Each row was made from one small tree. The marks that hang from a mark follow it in brackets, in the order of their numbers. Every link used is in the known rows. Write each row's tree.
Known rows
q217{q588}: [-17  -2 -12   4 -11  33   9   8  -5  10   8 -13  22   0   6   3 -30   5
   1  -8 -17   4 -22   5   4 -29  10   0  26   5   4  29  -4  24  -7  16
  34 -18  -5  -8 -17 -13  -6 -18  -1  -8  -9]
q861{q784{q588 q790 q827}}: [  3  -6   8   0 -14   6   4  -7   1  -9 -20 -15   2  -4  16  -7  19 -10
  17   6   1  -3 -10   7   3  -1 -13   0   7   4  -2   6  -3 -25  -1  -7
 -25   4   8   3  -3  16   5   5   8   0   7]
q217{q588{q784{q108 q790 q827 q861}}}: [  3  21  12   1  10   5  -6 -22   1 -11 -18  -5  15   1  -1   0  18  -4
   7  11  -9 -15 -11  21   8  -8  17  -9  -4  20  16  12 -10   5   1   7
   7   8   0  -8 -28  -5  11  17   8  -4  -3]
q818{q588}: [-10  -4  -6  18 -18  36  21  19  -2  20  16  -9   6   6   8  10 -39   6
   9   9 -18   2 -16 -11   3 -23  -2   8  30  -4  -4  25   4  23  -3   5
  14 -23  -1   7 -15  -9 -17  -3   3  -6   1]
q568{q827}: [-28   0   3   3 -16  39   5  18   7  18  17   0 -19 -17  16  10 -26  16
 -12  -5 -27   6 -25  -2 -13 -22  24  16  13 -14   0  28  -3  13   4   9
  24 -10  -1  21  -6  -8  -8  -1 -21  10 -11]
q790{q784{q588 q827}}: [-13  11   0   5 -14   6   5   2   5   0   0 -22  -6   1   7  -8  10  -5
  -1   4 -15  -1 -11   0  -3   7  10  -2  14  -7  -1   4   1 -16  -9   0
  -4  -6   1   4  -6  -2  18   3  -2  14  -1]
q827{q568 q784{q588{q217} q790{q504} q861}}: [ 16 -16 -14 -14  20 -27 -12 -17  -7 -19  15   0  10  11 -14 -11   2 -13
  -3 -11  42   1  31  -9  21   5 -21 -12 -13   4  -8 -14  10  -7 -10 -10
 -11  15  -9  -8  19  -8 -25 -17  11 -15  15]
q623{q588{q217 q784{q108 q790 q827{q568} q861}}}: [ 11  -2  14  -1  11 -20   1 -21   0 -10  -5  16  18   7  -5  -4   1   2
   5  19 -11 -10  20  13   6  15 -10 -14   4  17   2 -24  10   6  21  -3
  -2  12  15  -7  -7 -13   6  18   3   6  10]
q108{q784{q588 q790 q861}}: [ 13   0  -9   1  -4 -10  -5   1   2 -21  -4   4  -1   4   9  10  -2 -12
  10   2   7  -6  -5  -2  -1 -14 -22 -10 -12 -25   2   1 -12   0  -5  -7
 -13  13  -7  -2   1   6   3  -6  -9 -12   1]
q504{q767 q790{q784{q827}}}: [-26  -5   1   0 -25  22   7  22   5  15  -9 -21 -16   5  -3  11  -7 -22
  -9  -7 -22  15 -13  -6 -26  19   3  36  -7 -11  -4  16  -9  -5  -9  13
  19 -33   9  -7  24   6  24  -7  -7   4 -29]
q767{q504{q790{q784{q827{q568} q861}}}}: [  1  -8 -14 -15  -2  19   5  21  12  -9  -2   7  -8  17 -19  10 -20 -18
   6 -17  -5  10   7   2 -23  -3  -9  18 -22   0 -18  -5   8  14 -16  -3
  23 -13 -13   3  17   4   2 -19   8 -17  -9]
q818{q588{q217}}: [-14  -8  -2   0 -22  17  10  17  -9  24  15   7  18  -1   7   2 -35  19
   7   7 -17  -1  -8 -13  -4 -16  -3   4  32  -1  -2   0   7  32  13   1
   7 -26   1   8 -13 -18 -11   5   4  -1   9]
q568{q827{q784{q108 q861}}}: [  4  21  -2   9  20  23  -6   7   2   5  11  -3 -38  -6  10   2  -8  10
 -18   2 -22  13  -8   3 -14 -10  24  -6 -20 -13  -4  30  -9  11 -11  -1
  23  10   2  14 -21   6  -3  -3 -25   7  -9]
q588{q217 q784{q827}}: [-22   2  19 -14 -15 -11  -8  -6  -2  28   4  -1  -5  -7  11  -6 -11  15
  -5  13 -23   9   2   8 -16  14  14  -7  10   4 -11 -18   7   9  12   2
   7  -6  -1  13 -10 -14   8  14 -12   8  20]
q367{q623{q588}}: [  0 -22  -6  28 -20  10  17  29  -3  -2  11   2   8  18  -2  12 -34  18
   5   1 -20  13   1  13 -14 -26  -3  18  24   3 -17  27  -7   4  -2  -9
  35 -12   8  -5  -8   4 -17 -24 -10  -7 -26]
q960{q376 q827{q568 q784{q108 q588 q790 q861}}}: [  6  11 -25  -6  19   8  -3 -23  15   5   9  -5 -10  10 -10  16  14 -14
  -4 -34  13 -10  11  11  10  -5 -12 -30 -17  23   2   9  17 -31 -35  14
   3  16 -13  -6  -4  12  -4   8   9   2  -8]
q504{q767 q790{q784{q108 q588{q217} q861}}}: [  4  11 -16  -3  -8 -11  -9  14  -7  -7  -7  10  -4   4 -14  -4  18   8
 -10  -4 -17   4 -12  -8 -29  12  -8  26 -15 -18   4 -10 -17   9  13   0
   8 -25   2 -27   0  -3  24 -13  -3   2 -31]
q827{q784{q108 q790}}: [ 20  -9   4   2  31  22   3   5  -4  -1   5  -6 -21  -1   0  -7 -18   0
   3  -1   4   2   4   0  -3  -9   7 -16 -11   3  -4  32   2  -3 -18  -7
  24   0  10   8   2   3   1 -22   8   6 -12]
q623{q588{q217 q784}}: [ -3  -7  16   6 -27   6  10  -6  -6   8   7   4  22   8   8  -1 -36  20
   1  19 -39  20   9  12 -18  -1 -11  -5  24  -2  -6  -8   9  24  22   1
  25  -9  19   4 -14 -19   3  -1   0  13  21]
q588{q217 q784{q108}}: [  5   4  12   2   6  -2  -7   0  -7  23   9  13 -14  -4   5 -11 -16  36
  -6  10 -30  13   0   2 -24   0  17  -8  13   2  -6  -6   3  25  15  -2
  30  -8   6   6 -26 -18   2  -7 -12  13   5]
q767{q504{q790{q784{q588{q217} q827{q568} q861}}}}: [  0  -4 -16 -22  -8  -8   1  14   8 -11  -2  21  12   7 -23  -4  -3  -3
   7  -4   7  -1  11   2 -12   8 -15  10 -16   2 -12 -35  13  12   1  -8
   0  -9 -14  -3  16  -2  12 -12  15 -12   2]
q588{q784{q827{q568} q861}}: [-13   6  -9   5   3  -8  -5 -17   7  14  17 -15 -23  13   4  10 -12 -14
  -7   1 -15   9   7   5  -2   7   3  -5  -3   1 -20   1   2  -2 -14   6
  10  10 -17  -1 -12 -11 -12   2 -25  -9   7]
q784{q588{q217} q790 q827{q568} q861}: [-14 -14 -16 -27   8 -40 -13 -12  -4 -11   6  20  20 -13  -1  -4  19  -8
   6  -1  29 -37   7  -5  25   4 -12  -5  -6   6  -2 -35   4 -18  15  -8
 -40   5 -23 -11  17 -18  -3  11   4 -17   1]
q767{q504{q790}}: [ -1 -17  -6  -9  -9  39  16  39   1   8   4  22  -1  -4 -10  12 -46   8
  15 -11  -6  13  -9   0 -26 -27   0  21 -12  -7 -12  13   5  31  -5   0
  34 -24 -13  10  15   3  -4 -28  17 -20 -13]
q861{q784{q108 q588{q217} q790{q504{q767}} q827}}: [ 23   3  23   7   6  -8   4   0 -10   1 -34   2   8 -14  -4 -18  48   9
   7  -1  14   5  -6 -11   3  18   8  17   6   9  15 -12 -10 -11  18  -2
 -34  -5  23 -15   5  25   9  11  14  11   7]
q217{q588{q784{q108 q790{q504{q767}} q827 q861}}}: [  7  26  18  13  13   7   4 -15  -4  -8 -27 -11  13   3 -13   3  33  -8
  -3  -3   1   0  -9   4  11   3  26  14  -4  17  25  15 -16   5   3  17
   3  -1   7 -20 -12  12   7  18  13  -2  -1]
q504{q767 q790{q784{q588}}}: [-17  -2 -12  10 -32  21   8  21   3   1   1 -17  -7   8  -9   4  -6 -10
  -5  -2 -17  14 -17  -9 -23  10 -14  32  -1 -19   0  15  -9  -6  -5   8
  20 -28   7 -16  16   0  22 -22   3   8 -29]
q367{q623{q588{q217 q784}}}: [ -1 -13  11  19 -29 -15   4  13  -3   1   8   9  13  23  -3   3 -28  30
   1  17 -29  21  14  23 -24  -8  -6   9  25  10 -17   0   3  10  16 -15
  34  -4  15  -3 -16  -6  -8 -13  -9   7  -3]
q108{q784{q588}}: [  1   5 -13  22 -16   8  15   9   5  11   8 -10  -5   1   9   2 -22   1
   3  10  -9  15 -14  -3  -1  -2  -9 -15  14 -25  -6   8  -1   7 -13   7
   7   8   0   5  -2   7   2 -15 -20   1   4]
q960{q827}: [-22  -8  -7  -3 -15  34  -4  21   6  38   2 -14 -12  -8  18  24 -32  10
  -6 -30 -17   2 -18   2 -12 -22  19   3  16   0   2  30   2  12 -18  12
  24 -13 -15  26  -7   5  -2   6 -11   3 -14]

Which tree is each row?
[ -3   6  25  -2   3  -6  -6  -9  -2  -4 -13 -10 -13   4  -2  17  19 -17
  -3  -9   4  11   4  -5  -7   5  14  30 -20  -4   6   5 -16  -7   4   5
 -13  -4  -3  -3  10  10  -2  20   3 -10   7]	q588{q784{q790{q504{q767}} q827 q861}}
[-17   0  -3 -16   0 -29 -18 -18  -1  17  14   3  -9   8   3   0  -8   2
  -9   2 -14   5  14   4  -7  16   2  -7  -2   5 -19 -31   8  10   3   0
   3   5 -16  -2 -10 -21  -8   9 -25  -7  17]	q588{q217 q784{q827{q568} q861}}
[ 22   2  12   8  24  -6   5   2 -15  -2  -6   3   2  -9 -13 -19  20  14
  -3  -2  32   9   7 -16  11  14   8  -2  -5   0  10   1   0  -5   5  -2
  -8  -4  16 -11  17   9   5 -11  24  13   2]	q827{q784{q108 q588{q217} q790{q504{q767}}}}
[  5  -6  -2   9 -14   7  11   4   7  -8  -2  -2   1  -1   8   2 -13  -7
  10   7   8   0  -8  -1   4  -8 -19 -13   5 -18   4   7   0  -6  -7  -1
  -4   7   6   6  12   5   7 -11  -2   4   2]	q108{q784{q588 q790}}
[  7  17  22  -3   2 -14  -6 -10  -3   1 -11  15  10   0   2   0  10   6
  12  26 -10 -22   5   3   3   6   4  -6   2  15  11 -18   0  12  22 -11
 -19  -2   4   7 -24  -9   7  36  14   3  16]	q818{q588{q217 q784{q108 q790 q827 q861}}}
[  7 -20   4 -16 -19  -1  -8  -4  -5 -12  -9   5  12  -3  13 -12   7  12
  15   2  -3   2  -3   2 -12 -12 -26   3   9   1   0  -8  -1  -4  13 -16
 -13  -7   9   0  -7  -3  -2 -10  10   4  13]	q861{q784{q588{q217} q790}}
[ 18  18  13   9  22  12  -4  -3   1 -20  -4   3 -14 -13  -1  -4  22   2
  -8   5  13  -2   0   2   9  -9  17  -2 -22  -5  17  20  -8  -8   0  -5
  -9  20   5  15  -6  15  -5   7   8   7  -3]	q568{q827{q784{q108 q588 q790{q504} q861}}}
[ -1   4  15 -17  -1  -5 -16  -7  -3 -18   0  10   0 -14   4  -2  14   3
 -11   4  15   1   8   1   3  -5   4   1 -20  -6  13  -3  -5  -5  14  -9
 -17  14  -1  18   5   3  -6  12   9   3  15]	q568{q827{q784{q588{q217} q790{q504} q861}}}
[ 15  -8  -3  -1  10 -14   2 -13  -1  -1 -14   3   7  -8   1 -25  26   6
   9   7  11 -12   2   1  13  18 -13 -14  14  20  -1 -18  10 -16   4  -8
 -22   9  15  -7  -2   4   3   0   5  10   4]	q861{q784{q108 q588{q217} q790 q827{q568}}}
[-18 -11  -7   2 -28  30   7  26   4   9   3 -17 -18  12  -7  11 -21 -13
  -8 -13 -29  23 -14 -11 -37   3  -8  40  -3 -17  -3  24  -9   7  -8  10
  36 -38  10  -9  18  -1  15 -24  -5   3 -33]	q504{q767 q790{q784}}
[ 14  15  16  -6  19  -4 -14  -4  -4 -17  -7  17  -4 -17  -1 -10  24  13
 -12   6  14  -5   5   2   4  -2  15  -4 -18  -2  16  -2  -6  -1  16  -7
 -14  17   7  14  -5   7  -2  12   7   8   7]	q568{q827{q784{q108 q588{q217} q790{q504} q861}}}
[ 30  -4  14   9   6   1   3   3 -13  -7 -24   5   5  -6  -6 -17  34  21
   5  -8   8  14  -5 -13  -9   3  -5  21  11   3  14  -3 -11   3  18  -5
 -14 -10  26 -19   1  16  -2  -9  14  11   3]	q861{q784{q108 q588{q217} q790{q504{q767}}}}
[ -2  -5 -13 -11   1 -38  -7 -11   5  -8  -4  10  11  -2   3  -2  11 -19
   5   5  23 -17  11  -2  19  17 -23 -20  -8  -7  -3 -36   5 -10   0  -4
 -32  20  -7  -6  20   1   6  10 -14 -10  12]	q108{q784{q588{q217} q790 q827{q568} q861}}
[  0  10  30   4  -8   1   7  -6   1  13 -10   8  13  -6   4  -8   0  11
  13  31  -8 -17   1   3   7  13   7  -9  17  21  11 -11  11   7  20  -4
 -11  -6  18  14 -16  -8   8  32  21  15  17]	q818{q588{q217 q784{q108 q790 q827}}}
[-17  13  -1  13 -14  26   7   0   6   7  19 -15 -19 -12  14  -5 -12   8
 -12  14  -9  12 -13   6   4   0  10  -9   0 -14  -1  23   5  -8  -8   4
  12   8   4  19  -7   3   2  -5  -8  20   4]	q568{q827{q784{q588}}}
[ 32  15   4   0  21 -16 -16   5 -10 -16  -8   8   4   8 -14 -12  30  17
  -9 -13  -9   7   5 -12 -17  -7  15   7   6  -4  11 -12 -13  16  13  -9
  -5  -2   0  -6 -23  -3  -4  -4   0  -1   2]	q790{q504 q784{q108 q588{q217} q861}}
[ 11   4 -20   4  36 -20   0 -10   0 -14   3  12   1 -11  -6  -6  28  -8
   7   2  29 -41  -5  -3  32  -1   5 -10  -8   7   4  -7  -1 -22  -1  -1
 -31  15 -16 -13   4  -2  -3   6   3 -12 -19]	q784{q108 q588 q790 q827{q568} q861}
[ -5   6 -23   2  -1 -37  -4  -7   1  10   7   0   4   1   5  -4  -1  -9
  -5   8   8  -1   4  -4  15  21 -13 -23  -1 -14 -13 -36   3   3  -6   3
 -19  19 -13  -9   6   1   2   4 -32  -9  14]	q108{q784{q588{q217} q827{q568} q861}}
[ 11 -12  -3  -7   3   3  -8   7   3 -13  -6   3 -13  10  10  18 -20 -17
   4 -12  -8   6   0  -2 -17 -22 -14  -1 -17 -21  -4  10 -14  12 -11  -4
   5   4  -4   5   4   5  -4  -8 -20 -17  -6]	q108{q784{q790 q861}}
[-16   3 -14   9  -7   3   9  -4  11   4  12 -27  -7  12  -2 -10   3 -14
  -6  -2  -5   0  -3  -5  10  17   0  -7  21   0  -8   1  12 -20 -17   5
   1  -2  -1  -1   3  -8   6  -6  -9  14  -2]	q790{q784{q588 q827{q568}}}
[  8  -5  -1  -8   7 -36  -3 -10   2 -10 -12   6  16  -1  -5  -1  16 -22
   0  -2  33  -8  19  -5  23  18 -15 -13  -7  -3   4 -33   1  -6   2   1
 -36  23  -5  -3  26  10  -7  13  -6 -14  19]	q108{q784{q588{q217} q790{q504} q827{q568} q861}}
[-15  13 -36  -2  -2  10  -2 -20  14  20  24 -19  -9  17  -1  23  -4 -15
 -10 -36   0  10   8  10   4  -2 -16 -27  -9  13 -12   5  17 -24 -43  19
  10  12 -25  -6  -7  11 -12   3  -7  -7   4]	q960{q376 q827{q568 q784{q588 q861}}}
[ -3  -6  16 -10  14 -16  -5 -17   5  14   1  11  -4  -7  -5 -14   1  12
   1   9   1 -13  15   5   4  23   7 -15   9  23  -2 -20  18  -4  12  -2
   5   4  11   5   4 -19   4  10   1  18   5]	q588{q217 q784{q108 q790 q827{q568}}}
[  6 -16   8  -2   0   9   8   7  -5 -13   0   5  16 -12   0   1   2   0
  11  -9  23 -11  -5 -11  12 -24   1  12  10  -2  14  14  -5  -9   7   1
 -14  -3  -6   5  15   1 -16  -7  27  -8  -2]	q784{q588 q790{q504}}
[ -9  -1  14   7  -1   3  16   8  -5   1 -15  -5  11 -19  -3   2  26 -10
   5  -8  33 -11 -13 -18  25   6  16  26   4  -2  17   6  -9 -23   8  12
 -37 -12   1  -8  33  16   4  14  23   0  -4]	q784{q588 q790{q504{q767}} q827}
[  7   1 -15 -15  32 -38 -10 -10  -5  -9   2  29  14 -16  -7 -14  31   5
   5   2  29 -44   4  -5  28   6   1 -12  -5  11   5 -31   2 -13  16  -7
 -38  11 -15 -14   4 -12   1  12   5  -9 -11]	q784{q108 q588{q217} q790 q827{q568} q861}
[  2  11  12  -3   2  11  -7  -5   4 -21   2  -3  -9  -9   6   5  11  -7
  -8   1  14   1   2   1   5 -11   7   3 -22  -9  12  17  -6 -11  -1  -5
 -11  19  -1  18   3  11  -9   7   8   0   7]	q568{q827{q784{q588 q790{q504} q861}}}
[-14  10   5   7   0   4   4 -23   1  -7 -11 -24  19  13 -13   8  17 -27
  -6 -11  13   7   1   3  21   8   4  17   2  19  14   8  -5  -1  -6  19
   4   1  -2 -23   5  -1  -8  10   9  -8   7]	q217{q588{q784{q790{q504{q767}} q827{q568} q861}}}
[ 16 -24 -12  -5  31   1  -5  -9  -4 -13  15 -16 -14  22 -10   8 -19 -31
  -6 -26  27  12  29 -11   9  -9 -15  -4 -19   4 -14  20   6  -3 -30  -4
  13  10  -7   0  20   0 -34 -24   1 -20   3]	q827{q568 q784{q790{q504} q861}}
[  5  -4   4  -1  13  30  -7   9   8  20  -9 -16 -23  -5   9  10 -16   1
  -4 -19   4  -3  -1   8  -4  -7  17 -19  -6   9  10  35   8  -2 -28   3
  21   3   1  27  -3  17  11   1  10  14 -13]	q960{q827{q784{q108 q790}}}
[  1   3   2 -16  -4 -34 -12  -3  -1 -10 -17  13  13 -10   9   1  16 -11
   7  11  13 -16   1   2   6   7  -9 -16 -15 -15   4 -33  -6  -6   9  -7
 -37  15  -8   1  10   7  16  20  -9  -9  14]	q108{q784{q588{q217} q790 q827 q861}}
[-22  -3 -23  16  -2  -1  17  -2   3  20  21 -13   3  -9   2  -7  -8  -5
  -1   4  14 -10 -11  -7  30  10   3  -9  20   1 -11  -1  11 -18 -12  12
 -12   2 -16  -5  10  -6  -7  -5  -8  -2  -4]	q784{q588 q827{q568}}
[  3  25  -4   1  12  -3 -13  -2  -4   0  11  12 -17 -17   6 -13  11  25
 -16  14  -9   1  -7   4  -4   2  18 -14 -14 -12   3  -4  -4   7   8  -7
   0  12   0   8 -23   0   6   4 -14  10   1]	q568{q827{q784{q108 q588{q217} q861}}}
[ -3 -18   5   5 -14 -39  -4  -4   4 -17   3  12  15  24 -10   8  -5   3
   5  11  -2  -3  28  24  -4   3 -16   8   5  22 -17 -18   6  -9  12 -19
   9   8   8  -9  -1  -7  -8   2  -5  -4  -4]	q367{q623{q588{q217 q784{q790 q827{q568} q861}}}}
